Each row was made from one small tree. The marks that hang from a mark follow it in brackets, in alphabetical order. Every link used is in the known rows. Write each row's tree.
In the rows, zero is written as 128.
Known rows
pako(nozov(kufer zikegam(keza rilufuz))): [110 178  56 116 110  89  38  86  94 125 167 104 122 143 133 155  85 130
 137 175]
nodale(zikegam): [135  91 146 164 128 179 184  75 158 132 166 133 133 174  93 112 116 167
 115 137]
pako(nozov(kufer zikegam)): [103 130 104  81 174 110  84  25 108  77 170  79 129 165  97 170 103 180
 115 162]
keza(mapi): [113  98 162 146 193 156 192  87 130  94 158 113 138 129  92 132 133 177
  94 170]
zado(nevus rilufuz): [138  71 161  55 133 170 159 109 130 128 146 128 148  57 134 109 129 190
 138 160]
nozov(zikegam(keza)): [125 144 132 143 102 134 101  74 103 113 151 104 141 130 124 157 116 180
 136 137]
nodale(zikegam(nozov)): [145 105 166 138 117 158 157 115 161 125 131 149 114 161 109 119 131 148
 125 113]
nozov(kufer): [108 107 132  94 165 137 133  83 124 131 152 111 136 135  90 147 107 135
 117 119]
keza(mapi(nodale)): [130  85 182 138 196 148 196 109 127 101 136 125 156 127 114 113 159 134
 101 138]
zado(nevus(zikegam(nozov)) rilufuz): [148  72 136  28 112 143 143 148 143 100  93 113 108  65 159 125 143 184
 144 143]
zado(nevus(zikegam(nozov(kufer))) rilufuz): [124  99 111   6 125 124 112 155 130 110  92  97 111  64 142 148 132 154
 146 110]
pako(nozov(kufer zikegam(keza(mapi)))): [ 66 181  82 122 184  79  80  65  99  67 151  73 143 138 115 196 121 168
 128 175]
mapi(nodale): [149  70 182 104 154 150 167  93 134 131 132 136 154 134 120 107 138 126
 121 115]
zado(nevus(zikegam(keza rilufuz))): [115 122  69 124  98 132 126 167 128 151 117 134 113  94 150 125 116 160
 137 154]
mapi(nodale(zikegam(nozov rilufuz))): [184 107 167 147  86 150 142 167 149 161 128 179 118 161 141  66 139  74
 119 109]
mapi(keza nodale(zikegam(nozov(kufer)))): [162 123 165 102 104 120 124 138 155 135  71 161 142 155 154  83 161  90
 125  23]
nevus(zikegam(nozov)): [144  83 134  89 129 131 146 116 146  98 104 112  90 142 121 138 131 169
 122 125]
pako(nozov(kufer)): [ 98 104 105  67 193 113 115  50 134 112 152 108 133 149 103 154 107 150
 122 163]
keza(mapi(nodale(zikegam(nozov(kufer))))): [111 136 165 137 173 123 157 155 139 113 110 132 140 154 112 131 161  76
 111  75]
mapi(keza nodale): [177  75 185  99 126 138 159  95 143 124  97 152 157 126 159  69 154 151
 116  86]
nozov(kufer zikegam(rilufuz)): [136 152 111 125 105 135  81  87  89 125 182 107 120 154  97 126  86 139
 101 143]
keza(mapi(nodale(zikegam))): [129  94 174 184 173 161 214 111 147 111 147 128 153 169 104 102 155 129
 103 127]

Write each row's tree
[146 157 113 162  66 131  83 107  96 139 166 124 125 128 134 129  96 152
 131 160] -> nozov(zikegam(keza rilufuz))
[158 151 126 174  59 141 112 167 146 175 129 172 105 135 143 104 113  97
 149 131] -> nodale(zikegam(keza nozov rilufuz))
[142 160 138 183 113 117 114 142  85 119 151 122 142 122 145 117 134 118
 116 156] -> nozov(zikegam(keza(mapi(nodale)) rilufuz))
[140 107 189 160 161 145 191 149 149 103 112 146 135 153 121 101 171 109
 110 105] -> keza(mapi(nodale(zikegam(nozov))))
[120 145 118 181 136 134 143 146 114 141 155 136 129 105 125 122 119 128
 120 184] -> zikegam(keza(mapi) rilufuz)
[105 182 109 135 135  93  84 184 105 146 118 142 118  89 129 145 120  75
 131 131] -> zikegam(keza(mapi) nozov(kufer) rilufuz)
[111 154 147 184 132 133 157 151 150 120 115 142 128 129 126 142 151 134
 138 129] -> nodale(zikegam(keza(mapi) nozov))
[159 124 128 190  72 149 139 155 138 190 140 164 141 149 146  84 121  73
 148 116] -> mapi(nodale(zikegam(keza rilufuz)))
[128 148  83  99 134 109  65  58  98 104 186 100 115 169 107 135  86 150
 107 186] -> pako(nozov(kufer zikegam(rilufuz)))
[ 94 140  74 154 142 124 154 180 120 122 120 124 114  85 145 131 134 168
 118 176] -> zado(nevus(zikegam(keza(mapi) rilufuz)))
[124 159 108 233 111 154 164 150 136 150 163 142 125 145 117 113 117 124
 125 175] -> nodale(zikegam(keza(mapi) rilufuz))
[178  86 175 147 105 154 183  98 162 129 106 160 157 167 147  59 155 148
 123  73] -> mapi(keza nodale(zikegam))
[103 149 123  82 129  95  78 138 120 151  98 133 129  97 132 166 123  95
 155  85] -> zikegam(keza nozov(kufer))
[162  91 188 129 122 150 161 132 156 137 111 158 134 161 127  95 153 102
 129  81] -> mapi(nodale(zikegam(nozov)))
[142 119  70 153  80 131 124 138 128 147 132 116 102 131 137 126 101 140
 141 163] -> nevus(zikegam(keza rilufuz))
[ 87 178 123 161 145 112 125 160 137 127 112 128 128 130 113 165 140  98
 139  98] -> nodale(zikegam(keza(mapi) nozov(kufer)))
[128 155  64 106  82  91  67 178 123 151  97 121  87 119 142 150 104  86
 150 113] -> nevus(zikegam(keza nozov(kufer) rilufuz))
[119 184  91 141  77 115  52 114  86 145 160 109 128 130 121 152  87 116
 132 132] -> nozov(kufer zikegam(keza rilufuz))
[ 86 160  83 116 161  84 113 162 123  96  81  86 107 112 127 190 139 122
 136 111] -> nevus(zikegam(keza(mapi) nozov(kufer)))
[124 118 132 130 149  99 149 176 132  97  63 111 122 109 153 147 170 114
 140 108] -> nevus(zikegam(keza(mapi(nodale)) nozov))
[132 156 136 160 125 117 116 180 116 137 125 156 112  92 149 125 134 107
 128 165] -> zikegam(keza(mapi) nozov rilufuz)
[111 124  82  59 122 112  98 184 122 132 103 138  89 105 131 131 122 122
 112 109] -> zado(nevus(zikegam(nozov(kufer) rilufuz)))
[116 119 160 156 173 120 164 131 121 127 114 122 164  98 139 132 152 115
 135 130] -> zikegam(keza(mapi(nodale)))
[119 150 139 121 106 107 102 164 140 164  84 146 145 135 141 139 145  47
 162  41] -> mapi(nodale(zikegam(keza nozov(kufer))))
[127 166 102 103  94 103  59 172 110 175 114 150 115  96 142 138 106  66
 149 109] -> zikegam(keza nozov(kufer) rilufuz)
